Each row was made from one path, in order. Every step used is in the known rows, and no mark comes twice. Write each row's path.
Known rows:
silun/sesati/fadif/zofe/dotev: +3.01 +0.38 +1.21 +0.56 -0.66 +0.03 -1.37 +3.88 -0.14 +4.31 -0.05 +0.37 +0.22 +3.90 -3.31 -0.87 +0.44 +0.64 +1.94 -0.37 +4.29 -1.42 -3.94 -3.04
sudu/silun/buvuv: -0.40 +1.34 -2.95 +0.24 +0.07 -0.92 +2.69 +0.54 -0.24 +1.89 +0.93 +0.67 +3.71 -3.45 +0.50 +0.00 -2.56 +0.97 -0.56 -1.58 +0.72 -1.39 +2.38 -0.25
fadif/zofe/dotev: +1.52 -0.18 +0.71 +1.03 -0.54 -0.16 +1.54 +2.20 +0.29 +0.87 +1.34 +0.14 -0.03 +1.36 -3.26 +0.85 -1.72 +0.90 +1.19 -0.81 +2.26 -0.90 -2.93 -1.11
tofalab/silun/buvuv/dotev/sesati/fadif: +0.92 +1.42 +0.41 -0.48 -1.79 +0.10 -4.19 +2.66 -3.32 +4.14 -0.17 -0.38 +3.65 +1.90 -0.72 -2.14 +1.18 +0.12 +0.63 -1.57 +2.16 -0.15 +0.07 -2.20
tofalab/silun/zofe/fadif: +0.82 +0.12 +1.78 -0.41 -0.24 +0.48 -0.85 -0.04 -0.59 -0.18 +0.11 -1.70 +1.29 +2.76 +0.86 +2.19 -1.68 -0.54 -1.05 -1.48 +1.21 +1.22 +1.78 -2.29
sesati/fadif/zofe/silun: +1.23 +0.66 +1.57 -0.36 +0.31 -0.40 -0.81 +3.84 +1.00 +1.50 -0.02 -0.01 -1.10 +2.72 -2.31 +0.54 +1.00 -0.19 -0.16 -1.29 +2.48 -2.14 -3.26 -0.46
fadif/zofe/dotev/buvuv: +1.57 +0.72 -0.77 +1.13 -1.37 -0.51 +2.48 +1.29 +0.80 +0.11 +0.87 -0.02 -0.48 +3.40 -3.36 -0.02 -1.40 +1.02 +1.05 -3.48 +1.67 -0.55 -2.02 +0.00
fadif/zofe: +0.22 -0.20 +1.48 +0.54 -0.29 -0.77 +0.28 +1.44 +0.41 +0.78 +0.87 +0.81 +0.37 +0.67 -1.21 +2.63 -1.26 +0.39 -0.79 +0.79 +0.91 -0.63 -1.43 -0.43
sudu/silun: -0.16 +0.61 -3.13 +0.39 +0.46 -0.62 +2.32 +0.84 -0.26 +1.24 +0.75 +0.27 +1.90 -1.48 +0.11 -0.96 -3.17 +0.27 +1.24 -0.08 +0.35 -0.67 +1.19 +0.57
paza/zofe/silun/buvuv/dotev: -1.27 +2.12 +0.17 -1.34 -0.87 +1.44 -2.02 -0.49 +0.55 -0.16 -0.88 -0.08 +1.30 +0.42 -0.07 -1.59 +1.97 +1.41 +1.69 -2.26 +0.29 -0.53 -0.05 -1.94
sudu/silun/buvuv/dotev/sesati/fadif/zofe: +1.64 +2.08 -0.39 +0.45 -1.47 -1.82 -2.65 +3.48 -2.34 +5.36 +0.66 +1.48 +4.17 +0.39 -2.73 -1.06 -2.60 +0.49 +1.56 -0.10 +3.11 -1.67 -1.28 -1.82
buvuv/dotev/sesati/silun/tofalab: -0.95 +2.97 -0.54 +3.02 -0.91 -0.71 -2.60 +0.42 -4.30 +1.54 +2.62 -0.86 -0.12 +2.17 -1.82 -3.95 +1.89 +0.07 -0.44 +0.77 +1.80 +1.58 +0.50 -3.42
buvuv/dotev/sesati/fadif/zofe: +1.85 +1.28 +2.29 +0.17 -1.68 -1.08 -4.51 +3.26 -2.04 +3.69 -0.14 +1.12 +1.44 +3.12 -3.10 -1.06 -0.46 -0.20 +1.93 +1.03 +2.66 -0.67 -3.21 -1.79
silun/tofalab: -0.91 +0.93 +0.04 +1.91 -0.55 -0.08 +1.22 +0.74 -0.14 +1.40 +1.37 -0.65 -0.10 +0.09 -0.16 -0.07 -0.09 +0.15 -1.38 +0.00 +0.67 +0.20 +1.00 -2.49
buvuv/dotev: -0.61 +1.32 +0.47 -1.44 -0.98 +0.67 -2.31 -0.68 -0.58 +0.35 -1.35 +0.45 +0.96 +0.84 -0.07 -2.33 +0.43 +0.78 +2.75 +1.55 -0.58 +0.82 -0.19 -1.61
buvuv/dotev/sesati: -0.07 +1.83 +0.27 +0.44 -1.43 -0.56 -3.98 -0.82 -3.28 +0.22 -0.28 -0.49 +1.03 +0.83 -1.41 -3.83 +0.44 -0.38 +3.62 +0.78 +0.55 +0.88 -0.35 -0.91
tofalab/silun/buvuv/dotev/sesati: -0.82 +1.78 +0.15 +0.42 -1.86 -0.28 -2.74 -0.26 -4.01 +1.01 +0.57 -0.98 +3.70 -0.24 -0.03 -2.01 +0.66 +0.35 +0.93 -1.44 +0.76 +0.61 +1.77 -1.59
dotev/sesati: +0.57 +0.97 -0.11 +1.80 -0.62 -1.23 -2.17 -0.03 -2.73 -0.23 +0.77 -0.72 +0.17 +0.16 -1.44 -1.75 -0.06 -1.16 +1.08 -0.87 +1.20 -0.08 -0.26 +0.39
silun/sesati/fadif/zofe: +2.12 +0.59 +2.09 +0.31 -0.44 -0.63 -2.75 +3.39 -0.24 +4.44 -0.58 +1.04 +0.79 +3.47 -1.10 +0.97 +1.24 -0.18 +0.17 +1.43 +3.01 -1.26 -2.38 -2.58
fadif/zofe/silun: -0.16 +0.78 +1.37 +0.29 +0.37 -0.64 +1.00 +1.79 +0.70 -1.46 +0.61 -0.58 -1.19 +1.23 -1.49 +1.35 +0.65 -0.02 +0.24 -1.03 +1.36 -1.53 -2.10 +0.26
sesati/fadif/zofe: +1.87 -0.27 +1.79 -0.27 -0.39 -0.61 -1.51 +3.60 +0.46 +3.82 +0.25 +1.39 +0.58 +2.27 -1.87 +2.21 -0.82 +0.14 -1.05 +0.55 +2.20 -1.30 -2.83 -0.87
dotev/sesati/silun/buvuv: +0.26 +1.83 -1.06 +2.05 +0.03 -1.58 -1.38 +0.14 -3.11 +0.66 +2.40 +0.08 +1.31 -0.70 -1.17 -1.51 +2.06 +0.05 -3.19 -2.04 +1.98 -0.09 +1.14 -0.65
dotev/buvuv: +0.36 +0.85 -1.58 +0.49 -0.79 -0.22 +1.12 -0.46 +0.31 -0.80 -0.22 -0.05 -0.50 +1.95 -0.40 -0.98 +0.07 +0.11 +0.01 -2.62 -0.11 +0.25 +0.72 +0.89
tofalab/silun/buvuv: -0.91 +0.08 -0.26 -0.16 -0.47 +0.32 +1.47 +0.78 -0.92 +1.18 +1.17 -0.85 +3.31 -1.44 +1.72 +2.21 +0.64 +1.04 -3.24 -2.69 +0.40 -0.22 +2.65 -0.99
sudu/silun/zofe/dotev: +1.01 +1.74 -2.84 -0.10 +0.49 +0.24 +1.81 -0.27 -0.06 -0.36 +0.67 -0.90 +0.56 -0.07 -3.69 -1.85 -3.08 +0.05 +4.16 -1.25 +1.38 -0.49 +1.11 -2.33

Write each row's path:
+1.23 +1.27 -1.54 +2.86 +0.08 -0.81 -1.14 +1.03 -3.67 +0.15 +2.77 -0.79 -1.30 +1.90 -3.58 -3.51 +1.41 -0.12 +0.22 -1.97 +2.87 +0.57 -1.53 -0.47 -> zofe/dotev/sesati/silun
+0.11 +2.99 +1.94 +1.73 -1.38 -0.77 -2.70 +3.38 -1.68 +2.33 +0.99 -0.99 -0.18 +3.22 -3.20 -2.56 +1.14 -0.27 +1.34 -0.41 +3.53 -1.08 -2.47 -3.59 -> buvuv/dotev/sesati/fadif/zofe/silun/tofalab
+1.61 +1.18 +1.03 +0.35 +0.79 -0.21 -1.66 -0.61 -0.96 -0.39 +0.49 -0.44 -0.74 +3.06 -0.65 +0.22 -0.33 -0.32 -1.82 -0.43 +1.83 +1.36 +0.76 -2.36 -> sesati/silun/zofe/fadif
+0.37 +0.58 -0.23 -0.37 -0.05 +1.45 +0.74 -0.07 -0.66 -0.81 +1.08 -2.28 +0.20 +1.95 -2.40 +0.24 -0.56 +0.08 +1.89 -2.24 +1.13 +0.74 +1.01 -2.92 -> tofalab/silun/zofe/dotev
-0.30 +2.29 -0.57 +1.42 -0.44 -0.82 -3.99 -0.34 -4.48 -0.07 +1.48 +0.00 -0.14 +2.08 -2.02 -4.26 +2.24 -0.03 +0.79 +0.92 +1.11 +1.47 -0.27 -1.04 -> buvuv/dotev/sesati/silun
+0.02 +1.76 +0.34 +0.27 +0.68 +0.32 -1.04 -0.20 -0.65 -0.89 -1.23 -1.42 -1.13 +1.79 +0.07 -2.54 +4.00 -0.63 +2.59 -0.73 +1.47 -0.73 -0.07 -1.46 -> zofe/silun/sesati
+1.64 +1.31 +1.42 +0.83 -0.15 -1.30 -2.03 +3.67 -0.74 +1.03 +0.73 -0.70 -0.95 +2.84 -3.46 -0.63 +0.91 -1.10 +0.82 -1.92 +3.39 -2.08 -3.23 +0.11 -> dotev/sesati/fadif/zofe/silun
+1.83 +0.90 +0.64 +2.38 -1.13 -1.38 -0.61 +1.79 -1.96 +0.23 +2.13 -0.82 +0.01 +1.34 -4.63 -1.00 -1.49 -0.39 +2.05 -1.53 +3.21 -0.88 -2.76 -0.28 -> fadif/zofe/dotev/sesati
-0.99 +1.56 +1.14 +1.97 -0.16 -0.58 +2.02 +2.41 +0.42 +0.18 +1.94 -1.45 -1.02 +1.22 -1.60 +0.88 +0.50 +0.11 -1.19 -1.11 +2.01 -0.99 -1.16 -2.38 -> fadif/zofe/silun/tofalab
+1.41 +1.86 +1.30 +0.91 -0.53 -1.73 -1.32 +3.16 -0.90 +1.71 +0.77 -0.12 +1.27 +0.37 -2.62 -0.06 +1.35 -0.39 -1.09 -3.18 +3.53 -2.62 -1.76 -0.78 -> dotev/sesati/fadif/zofe/silun/buvuv
+1.69 +1.19 +0.67 -0.70 +0.44 +0.50 -2.82 +2.65 -0.25 +2.34 -1.70 -0.59 -0.90 +3.36 -0.61 -3.13 +4.13 -0.79 +1.88 -0.82 +2.69 -1.46 -1.82 -1.92 -> zofe/silun/sesati/fadif
+3.05 +0.95 -1.21 +0.81 -0.31 -0.45 +0.13 +4.35 -0.37 +5.05 +0.52 +0.79 +1.56 +2.47 -3.51 -1.49 -1.99 +0.86 +3.03 -0.62 +4.50 -1.74 -3.05 -2.66 -> sudu/silun/sesati/fadif/zofe/dotev
+1.95 +1.07 -0.14 +0.51 -0.13 -1.20 -1.28 +4.04 -0.54 +5.36 +0.01 +1.33 +2.10 +2.27 -1.15 +0.07 -1.18 +0.16 +1.33 +1.19 +3.30 -1.48 -1.73 -2.14 -> sudu/silun/sesati/fadif/zofe
+1.18 +2.62 +0.35 -0.52 -1.03 -0.35 -4.44 +2.23 -2.14 +2.62 -1.13 -0.30 +1.50 +1.73 -2.24 -4.33 +2.23 -0.28 +2.15 -2.07 +2.74 -1.36 -1.36 -1.67 -> zofe/silun/buvuv/dotev/sesati/fadif
+1.20 +2.38 -2.18 +0.66 +0.03 +0.34 +0.80 -1.14 -0.45 -1.58 +1.07 -1.00 -2.10 +4.04 -3.96 -2.59 +0.84 +0.02 +0.62 -3.41 +1.48 +1.14 +0.75 -1.78 -> sesati/silun/zofe/dotev/buvuv
-0.58 +0.54 -0.03 +0.20 +0.52 +1.28 -0.48 +0.44 +1.39 -1.66 +0.26 -1.07 -1.81 +1.51 -0.25 -0.21 +1.18 -0.09 +0.64 -3.03 +0.63 -0.87 -1.09 +0.41 -> paza/zofe/silun
-1.17 +2.34 +0.21 -1.65 -0.55 +0.63 -0.94 -0.33 -0.11 -0.51 -1.30 -0.23 +1.65 -0.44 -0.31 -2.56 +2.40 +1.23 +2.08 -1.16 +0.23 -0.67 +0.36 -1.75 -> zofe/silun/buvuv/dotev
+2.49 +0.80 -0.42 +1.00 -1.64 +0.30 +0.72 +3.38 -0.59 +3.37 +0.44 -0.56 +0.74 +6.05 -2.46 -0.73 +0.68 +0.98 +1.04 -3.81 +3.57 -0.47 -2.00 -1.93 -> tofalab/silun/sesati/fadif/zofe/dotev/buvuv
+0.37 +2.05 -0.07 +4.81 -0.68 -1.37 +0.31 +2.63 -3.35 +1.99 +4.65 -1.08 -0.87 +2.50 -4.24 -1.56 +0.19 +0.08 -1.86 -1.17 +4.02 +0.47 -1.60 -3.10 -> fadif/zofe/dotev/sesati/silun/tofalab
+2.53 +1.18 +0.10 +0.33 -0.77 +0.36 -3.05 +2.55 -2.60 +2.37 +0.86 -1.96 +0.58 +3.55 -3.72 -1.91 -0.06 -1.32 +1.84 -3.06 +3.43 -0.05 -0.74 -2.82 -> tofalab/silun/zofe/dotev/sesati/fadif
+0.98 -0.22 -1.03 +0.81 -0.56 +1.74 +0.28 +0.91 +1.01 +0.81 +0.87 -0.19 -0.66 +1.52 -2.00 -0.47 -0.96 +0.90 +1.67 -2.81 +1.61 -0.35 -2.18 -0.82 -> paza/zofe/dotev
-1.05 +2.26 -0.61 -0.68 -0.49 +0.17 -2.13 -0.46 -1.73 +1.34 +0.36 +1.03 +1.81 -0.06 -0.11 -2.20 +2.32 +1.90 -0.65 +0.64 +0.23 +0.98 +1.06 -2.18 -> sesati/silun/buvuv/dotev
+3.38 +1.57 +0.01 +0.46 -0.40 -0.01 -3.60 +1.70 -1.77 +2.02 -0.07 -0.95 -0.42 +2.76 -4.87 -3.08 -0.05 -1.49 +2.86 -1.97 +3.46 -0.61 -1.71 -2.58 -> silun/zofe/dotev/sesati/fadif
+3.30 +0.64 -0.34 +1.02 -0.77 -0.35 -2.78 +3.22 -1.75 +3.36 +0.26 -0.39 -0.04 +2.52 -3.84 -3.46 +0.01 -0.70 +1.94 -2.40 +3.71 -1.12 -3.36 -0.99 -> zofe/dotev/sesati/fadif
+1.29 +0.80 -2.09 +0.67 -0.96 +0.33 +2.32 +0.17 +0.64 -0.42 +0.08 -0.50 -0.96 +2.67 -2.45 -2.26 -0.31 +0.74 +1.56 -4.00 +1.19 -0.01 -0.87 +0.14 -> zofe/dotev/buvuv
+1.50 +0.13 +2.29 +0.05 -0.53 -0.17 -1.90 +3.93 -1.34 +4.74 +0.18 +0.13 +1.83 +3.86 -0.24 +1.80 +1.22 +0.17 -0.82 +0.39 +2.88 -0.71 -1.53 -2.56 -> tofalab/silun/sesati/fadif/zofe
+2.33 +0.02 +1.06 +0.52 -0.88 +0.54 -0.62 +4.49 -0.86 +4.23 +0.58 -0.42 +1.12 +4.26 -2.54 +0.26 +0.59 +0.91 +0.91 -1.22 +4.17 -1.03 -3.05 -2.96 -> tofalab/silun/sesati/fadif/zofe/dotev
+0.41 +2.26 +1.62 -1.81 -0.97 +0.08 -2.25 +2.39 +0.31 +2.74 -1.08 +0.69 +1.88 +1.30 -1.72 -0.79 +1.66 +1.42 +0.78 -0.75 +2.05 -1.56 -1.90 -2.48 -> sesati/fadif/zofe/silun/buvuv/dotev
+1.15 +1.13 +2.01 +0.08 -1.99 -0.87 -3.44 +3.89 -2.75 +4.50 +1.18 +0.35 +3.98 +2.18 -1.66 +0.61 -0.34 +0.52 -0.63 -0.81 +2.88 -0.67 -1.15 -2.09 -> tofalab/silun/buvuv/dotev/sesati/fadif/zofe
-1.29 +1.70 +0.21 +1.54 +0.21 +0.08 +1.86 +0.97 +0.19 -0.46 +1.20 -1.92 -1.49 +0.69 -0.75 -1.28 +1.55 -0.10 -0.42 -1.84 +1.29 -0.44 +0.09 -1.92 -> zofe/silun/tofalab
+3.12 +1.25 -0.45 +1.06 -1.41 -0.09 -0.01 +2.58 +0.40 +3.19 -0.38 +0.33 -0.10 +5.34 -3.47 -1.59 +0.69 +0.58 +1.68 -2.87 +3.63 -0.93 -2.78 -1.86 -> silun/sesati/fadif/zofe/dotev/buvuv
+1.14 +2.09 +1.91 +0.04 -0.91 -0.68 -3.88 +3.19 -1.45 +1.47 -0.33 -0.37 -0.20 +3.39 -3.53 -2.47 +1.43 -0.60 +2.81 -0.56 +2.94 -1.41 -3.56 -1.18 -> buvuv/dotev/sesati/fadif/zofe/silun
+3.07 +0.43 -0.51 +1.51 -1.01 +0.66 -3.48 +3.11 -1.20 +3.80 +0.57 -0.06 -0.40 +3.28 -3.44 -2.59 -0.49 -0.69 +1.75 -3.16 +3.76 -1.12 -3.61 -0.90 -> paza/zofe/dotev/sesati/fadif
-0.46 +2.70 +0.06 +0.35 -1.39 -0.09 -3.52 -0.80 -2.06 -0.43 +0.05 -0.67 +1.22 +0.64 -1.61 -3.09 +1.96 +0.07 +2.80 -2.96 +1.42 -0.47 -0.07 -1.19 -> paza/zofe/silun/buvuv/dotev/sesati
